Each row was made from one path, in order. Every step used is in the known rows, and no mark comes twice. Write each row's path.
In the rows, zero is written as 128.
Known rows:
votis -> visap: [131 137 132 115 153 131 130 130 132 130 133 137 135 127 127 136 130 142
 136 126 123 125 126 122]
luzam -> zusos: [126 108 129 126 147 133 121 119 116 124 122 119 136 125 137 116 121 121
 123 130 132 132 132 125]
vofakon -> kesi -> zevaba -> luve: [118 146 130 125 131 119 133 137 150 130 132 126 105 114 136 147 147  83
 155 128 130 128 141 140]
kiro -> votis -> zusos: [150 131 120 152 172 125 122 123 138 117 128 122 139 120 136 125 111 135
 139 121 128 132 123 111]
luve -> zevaba -> nugev -> votis -> visap -> luzam -> zusos: [153 103 117 124 210 142 130 101 101 126 126 141 138 130 165 104 128 148
 136 128 131 141 145 108]
zevaba -> zusos -> votis -> visap -> luzam: [141 114 111  97 208 140 132 112 127 118 138 163 145 109 142 127 112 152
 158 125 130 145 116 110]
vofakon -> kesi -> zevaba: [132 144 133 123 112 129 128 140 146 135 131 112 103 131 133 162 155 100
 152 124 126 124 143 142]
zusos -> votis: [135 124 118 115 128 153 130 117 124 122 136 137 126 126 139 122 124 145
 131 130 130 128 122 124]
zusos -> votis -> visap: [137 132 116 104 153 157 132 119 128 125 141 146 134 125 137 132 125 159
 141 127 125 125 121 118]
zevaba -> luve: [113 130 125 128 147 118 134 125 131 124 130 142 129 112 131 112 121 113
 131 132 132 132 127 125]
nugev -> votis -> zusos -> zevaba: [153 129 122 137 181 136 125 114 117 124 135 146 147 130 150 107 111 141
 117 116 133 146 139 112]
nugev -> votis -> zusos -> zevaba -> luve -> luzam -> visap: [129 102 103 120 250 137 128 111 135 121 136 162 157  91 156  73  84 136
 100 130 141 161 142 106]
zusos -> zevaba: [128 129 121 114 134 110 131 123 117 124 129 128 123 123 139 133 123 126
 122 120 131 135 132 123]
zevaba -> zusos -> votis: [141 106 116 117 153 150 127 118 115 119 132 147 134 123 151 130 110 137
 147 132 133 138 124 127]
nugev -> zevaba -> luve -> luzam -> visap: [ 96 106 121 120 194 151 143 126 144 131 131 150 143  77 139  79 101 121
 130 150 135 151 134 126]
zusos -> zevaba -> luve -> luzam: [103 117 120 113 181 109 134 122 129 117 130 156 125  92 144  94 105 113
 112 129 138 150 128 118]
votis -> visap -> luzam -> zusos: [125 118 124 105 202 124 125 113 126 123 128 136 146 112 129 113 125 135
 133 124 129 140 126 109]
luzam -> zusos -> zevaba -> luve: [110 113 119 110 176 107 130 111 109 116 125 132 132 104 150 104 108 104
 121 128 139 143 133 118]
votis -> zusos -> zevaba: [136 124 108 124 160 117 126 116 129 121 125 134 137 122 144 130 105 127
 122 114 133 144 130 111]
vofakon -> kesi: [135 136 142 136 113 129 130 137 132 136 129 117 116 119 127 136 146 117
 139 128 126 123 134 140]
zusos -> zevaba -> nugev -> votis -> visap -> luzam: [152 143 131 101 210 140 143 109 102 122 143 166 136 136 156 113 138 166
 136 123 128 140 140 111]
vofakon -> kesi -> zevaba -> zusos -> votis -> visap: [149 132 123 101 159 153 130 133 136 128 141 139 116 126 154 176 137 122
 180 125 127 131 136 133]

Write each row's path:
[114  96  89 105 230 121 129 113 147 117 128 151 147  81 151  95  79 122
 106 130 142 160 134 103] | votis -> zusos -> zevaba -> luve -> luzam -> visap
[135 129 119 108 139 130 139 116 103 118 129 138 114 140 156 140 129 136
 132 128 132 132 138 125] | zusos -> zevaba -> nugev
[111 120 116  90 226  99 135 105 121 115 131 151 142  92 142 102 111 119
 133 121 136 151 127 102] | votis -> visap -> luzam -> zusos -> zevaba -> luve
[112 131 117 115 152 100 137 121 121 120 131 142 123 108 142 115 117 111
 126 124 135 139 131 120] | zusos -> zevaba -> luve
[112 103 116 101 222 160 127 109 126 114 137 164 147  92 150  86 102 138
 124 139 137 144 119 110] | zevaba -> luve -> luzam -> zusos -> votis -> visap
[149 133 114 140 180 108 125 119 129 112 129 121 133 117 147 129 106 132
 132 114 132 139 126 106] | kiro -> votis -> zusos -> zevaba
[ 94 103 139 137 188 155 135 118 124 123 124 151 146  83 146  70 101 106
 133 145 139 153 127 125] | nugev -> zevaba -> luve -> luzam -> zusos
[128 104 110 107 178 145 126 100 120 115 130 139 140 110 140  96 116 137
 132 129 136 142 121 112] | visap -> luzam -> zusos -> votis
[106 135 137 140 142 136 146 127 128 131 131 147 134 100 136 101 120 111
 150 139 130 139 126 131] | nugev -> zevaba -> luve
[125 106  96 120 252 110 128 115 147 108 131 138 144  76 152  96  80 127
 118 128 140 156 131  99] | kiro -> votis -> zusos -> zevaba -> luve -> luzam -> visap
[109  94 115 114 196 158 125 107 122 112 130 156 140  92 150  75  99 124
 116 142 142 145 122 115] | zevaba -> luve -> luzam -> zusos -> votis
[148 121 136 112 226 164 132 104 101 122 136 158 149 139 152  98 136 160
 136 133 129 138 140 114] | zevaba -> nugev -> votis -> visap -> luzam -> zusos
[123  92 118 114 178 168 120 110 118 116 129 143 138 109 148  90 107 140
 112 137 138 143 123 118] | luve -> luzam -> zusos -> votis
[146  89  96 125 136 131 126 114 117 123 122 130 122 117 163 132 103 125
 145 127 135 141 129 121] | luve -> zevaba -> zusos -> votis
[152 124 137 109 209 157 133 108  78 123 137 148 138 149 171 118 129 158
 129 130 130 135 148 119] | luzam -> zusos -> zevaba -> nugev -> votis -> visap
[138 131 118 138 198 126 131 112 118 122 136 159 149 113 153  92 105 126
 121 121 136 150 137 110] | nugev -> votis -> zusos -> zevaba -> luve
[151 135 134 123 158 152 139 114  89 124 138 150 125 150 163 118 134 150
 124 130 131 134 146 127] | zusos -> zevaba -> nugev -> votis
[133 118 116  86 211 127 137 102 101 114 130 146 133 122 157 125 125 144
 137 124 133 143 134 107] | votis -> visap -> luzam -> zusos -> zevaba -> nugev
[117  98 124 109 185 122 121 115 111 117 122 132 134 107 150 101 105 120
 103 127 139 150 133 118] | luve -> luzam -> zusos -> zevaba
[151 151 130 105 207 156 139 118 131 124 145 162 128 152 152 132 152 150
 153 124 125 134 146 117] | kesi -> zevaba -> nugev -> votis -> visap -> luzam
[126 126 128 104 251 113 133 102 108 120 139 162 152 101 149  79 117 132
 124 122 136 151 136 103] | nugev -> votis -> visap -> luzam -> zusos -> zevaba -> luve
[144 112 139 105 233 168 128 109  87 118 136 162 143 132 171  96 118 159
 111 134 134 145 145 116] | luve -> luzam -> zusos -> zevaba -> nugev -> votis -> visap
[155 144 137 110 184 150 140 116  93 126 142 158 131 147 162 125 136 165
 132 127 126 130 145 121] | zusos -> zevaba -> nugev -> votis -> visap
[145 115 130 112 211 142 133  97  86 116 133 150 138 134 164  91 128 144
 125 128 137 147 146 114] | visap -> luzam -> zusos -> zevaba -> nugev -> votis
[135 113 119 102 173 163 125 111 114 121 136 137 142 123 145 122 119 150
 135 130 129 129 123 117] | luzam -> zusos -> votis -> visap
[118 119 123  97 205 164 127 121 145 120 139 148 122  94 154 120 128 110
 147 134 135 140 134 125] | vofakon -> kesi -> zevaba -> luve -> luzam -> zusos -> votis -> visap
[130 118 117 137 226 136 126 113 126 117 135 171 151  98 154  72  93 127
 103 125 139 160 134 108] | nugev -> votis -> zusos -> zevaba -> luve -> luzam
